Every row comes from one small tree of marks. The marks that hang from a mark follow it in brackets, in alphabetical order. Every link used is in the known rows. Which tree was each row made from?
Known rows
pegag{loro ropo vodot}: [ -6   5  -2  36  14 -10  14  33  22  -1 -33   8   8 -12   9 -22  10  39
  32  -2  16 -20]
ropo{dani{pegag}}: [ 22   4  32 -25  -5  -2  21   5  -7  -6 -16   8 -15  -2  -1 -17   6  17
   6   6 -30  12]
dani{ropo vodot vusu{pegag}}: [ 53  -5   6  14 -34   1  14  -7 -15  -2 -40 -32 -33   8  43 -22  17  41
  -9  -4  21 -15]
limum{pegag{loro ropo vodot vusu}}: [ 16   1 -15  46  10 -22  13  26  27  16 -31 -21  10 -19   8 -50  18  44
  65  -4   5 -13]
limum{pegag}: [-12   2   8   3   0   3  14 -14   7   9   3 -24   5  -8 -11 -24  -2 -13
  31  -6   9   4]
ropo{dani{loro pegag vodot vusu}}: [ 35  26  48 -10 -49 -18  37  29 -11 -15 -40 -15 -36   6  18 -45  18  47
   7   5  -3   7]
vusu{dani{ropo}}: [ 22  -4 -28   6  15  14   6   0  -5   6  -2 -21  -6  18   9   5   2   8
 -12  -5  -6  -5]
pegag{ropo vodot{dani{loro}} vusu}: [-65  -5 -26  26  20 -12  27  50  22   4 -54   4 -21 -17  11 -34  20  74
  42   4   0  -1]
limum{pegag{ropo vusu}}: [ -6  -3   9  30   4 -13   7   0   7  27 -12 -43   1 -17   8 -40   6   3
  52  -2 -23   8]
loro{pegag{ropo vodot}}: [-40  -3  10  10  17   2  16  33   4 -12 -51  12   3 -23  16 -13  17  10
  36  -5  13 -16]
limum{pegag{ropo vodot vusu{dani}}}: [-17   4 -31  35  29 -14  46  20   9  22 -15 -45   8  -8  -3 -43   8  41
  76  -4 -11  -3]
vusu{dani{ropo} pegag}: [ 25  -6 -40   2  12  26  12 -10  -9   7 -10 -36 -16  19  16  15  11  47
 -31  -4   3  -7]
pegag{loro vodot vusu}: [ 58   0 -43  29  -1 -23 -11  31  19  -1 -19  17   3  -1  11 -17  19  57
  14   0   3 -21]
limum{pegag{loro ropo vusu}}: [ 15   1  -3  45   0 -18  -9  12  21  26  -8 -34   5  -8  12 -37  23  14
  34  -3 -12  -2]
limum{pegag{loro ropo vodot}}: [-17   4   6  40  15  -9  32  19  30   9 -33 -12  14 -20  -2 -47   8  31
  57  -8  25 -16]
pegag{ropo}: [-28  -1  20  17  12  -1  10   9   0   7  -9 -13  -1 -10   7 -10  -1  -3
  22   0 -11   4]
limum{pegag{vodot vusu{dani}}}: [  9   5 -51  14  15 -13  37  11   9  14  -9 -36   7   1 -10 -31   8  42
  54  -2  -2  -7]
vusu{dani}: [-10   7 -23   3  14   4  17   5  -4   5  15 -12   4  16  -5   8   3  10
  -2   2  -7  -3]
vodot{dani{loro pegag}}: [-48  -3  -6 -15   1  10  24  14  14   3 -19   5 -28   6   1 -14  28  45
 -20   4  -3  17]
dani{vodot}: [ -2   4  11  -2 -10  -8  -1  -5  -7 -16 -32  -3 -14  -2  20 -16  11  -9
  -6   1   4  -9]
vodot{dani{vusu}}: [-21  -8  -6   8  -6 -16  17   9  11  12   4  17  -9   6  -2 -21   9  21
  30   6  19   5]
ropo{dani}: [ -5   6  21 -14   2  -8   7  14   1 -10 -18   7  -5  -5  -3  -9  -6   5
  12   5  -8  -1]
loro{pegag{vodot}}: [-15  -4  -8 -10   4   0   6  27   3 -18 -38  25   2 -15  10  -5  16  14
  12  -4  26 -19]
loro{pegag}: [ -3  -4   2 -10  -4   7 -17  13  -3  -9 -19  16  -2  -4  11  10  20 -12
 -15  -2   8  -8]
pegag{vodot vusu{dani{loro}}}: [  7  15 -59  19   6  -6  27  44   5   1 -15 -18 -11  11   1  -8  13  77
  10   1   2 -11]

Which tree is each row?
[ 44  12  34  -9 -17 -15   6  18  -1 -22 -46  10 -24   4  23 -32  33  24
 -18   5 -11  -9] -> ropo{dani{pegag{loro} vodot}}
[ -3  -8   0  17   2  -8 -24  27  -3   9 -26 -13  -7 -12  30  -7  30   1
   9   1 -23  -3] -> loro{pegag{ropo vusu}}
[-44  -7 -32  -4  -3  -1 -22  41  12  -2 -39  13 -29   0  18  -1  43  34
 -28   5  14  -3] -> vodot{dani{loro{pegag{vusu}}}}
[  2   2  21  15   9 -20   4  29  -2   6 -30 -10 -12 -13  15 -23   1  15
  39  10 -37   4] -> pegag{ropo{dani} vusu}
[ 25   9  18  31  -8 -33 -16  34   5  -8 -58  -6 -24  -7  39 -33  28  21
  13   8 -25 -16] -> pegag{loro ropo{dani{vodot}} vusu}
[ -2   2 -13  32  12   3  20  28  17  -1 -44  -1  -2 -10  17 -11  21  77
  13  -2  23 -22] -> vusu{pegag{loro ropo vodot}}
[ 46   5   5  24 -34   4   5  21   1  10 -21 -23 -18   9  16 -19   1  37
   0  -7  25   2] -> dani{loro ropo vusu}
[-28  -9 -49   8  20   2  22  22  30  -8 -40  31 -12   1  10  -7  31  86
  -4   4  37 -23] -> vusu{pegag{loro vodot{dani}}}
[ 80   5   1   2 -16 -21 -15  24   6   2 -19   9 -17   7  13 -19  32  43
  -8   6 -35   2] -> ropo{dani{pegag{loro vusu}}}
[  5  11  -9  -9 -14 -13   1  66   7 -22 -65  16 -23 -15  13 -17  21  60
  17   4  13 -16] -> ropo{dani{loro{pegag{vodot vusu}}}}
[-90 -15  -2  -2  33   0  22  35  19  -9 -56  30  -6 -23  16 -20  27  21
  36   1  20 -13] -> loro{pegag{ropo vodot{dani}}}
[-11  15 -50  21   4  -5  42  28  14   9 -18 -40  -3   4 -12 -33   5  67
  39  -5  10  -5] -> limum{pegag{vodot vusu{dani{loro}}}}
[  6   8  22  21 -23 -10  14  22 -12   2 -51 -37 -38  -7  40 -36  39  41
  -8  -1 -41   9] -> dani{loro pegag{ropo vusu} vodot}
[ 33   8   6  10 -33 -12  20  -2 -16  -5 -22 -16 -24   8  29 -18  18  41
  -4   2  18 -12] -> dani{vodot vusu{pegag}}
[ 14  19   4  14 -48  -3  22  17 -10  -6 -36 -29 -36   9  26 -17  20  68
 -19   2  32 -11] -> dani{loro vodot vusu{pegag}}
[ -5  -2  17   9  12   2  48  14   3   1 -33  -6  -3 -17   8 -31  12  39
  38  -4 -19   6] -> dani{pegag{ropo vodot}}
[ -1   3 -31  29  17  -9  11  20  -8  22   9 -31  -3   8  13  -3  12  22
  20   3 -43   3] -> pegag{ropo vusu{dani}}
[-70  17   2  15   0  11  18  38  -8 -15 -48 -24 -22   2  34  -6  38  10
 -21  -2   6 -15] -> vusu{dani{loro{pegag{ropo}} vodot}}
[ 50  11  29 -13 -18 -20  52  29  -1  -5 -28  14  -9  -5  -3 -47  -1  59
  62   5  -4   5] -> ropo{dani{pegag{vodot} vusu}}
[  3 -29 -41  -7  19  -3  -9  30  14  -9 -68  28 -23 -11  30 -21  38  37
  11  -3  15 -19] -> loro{pegag{vodot{dani{ropo}} vusu}}
[-27   9  26  11  -7  12  26  17  -2  10 -22 -29 -18  -6   8 -17  19  34
  -5  -2 -15  18] -> dani{loro pegag{ropo}}
[ -6  -2  -2  30  15 -19  31  13  14  15 -31 -31   4 -27   4 -49   6  30
  83  -4  -6  -3] -> limum{pegag{ropo vodot vusu}}
[  3   3  12   7 -23   9  -6  12  -5 -16 -59 -24 -33  -1  30 -19  13  15
 -35  -8  18 -10] -> dani{loro ropo vodot}
[ 46  -7 -34   1  -5   0 -22  13 -18 -10 -44 -22 -31  12  50  -6  42   3
 -30  -5 -13 -19] -> loro{pegag{vusu{dani{ropo vodot}}}}
[ 76   1 -10  12 -23 -21 -19   6  -3  -4 -27  -6 -25   9  37 -27  48  31
 -30   0 -28  -9] -> dani{pegag{loro vusu} vodot}
[ -7  -6 -19  15  -7  -2  40  38  22   3 -53  10 -25  -1   8 -40   6  76
  32  -4  47  -8] -> pegag{vodot{dani{loro ropo vusu}}}
[  2  10 -17  11  -8  13  15  17  -9 -12 -45 -39 -30  17  25  -9  17  26
 -38  -6   7 -12] -> vusu{dani{loro ropo vodot}}
[-21  -3 -12  43   8 -23  35  40  31  10 -29  27   1  -4   9 -42  19  63
  61   4  33 -15] -> pegag{loro ropo vodot{dani{vusu}}}
[ 24  16  27  -7 -35 -18  26  12 -14 -13 -38 -14 -32   3  25 -29   9  50
  15  10  11 -11] -> ropo{dani{vodot vusu{pegag}}}
[ 32  -2  -3  -4  -7  18  33  19   2  -8 -50 -15 -22  -6  13 -27  12  64
  -9 -11   7   2] -> dani{loro pegag{vodot} ropo}
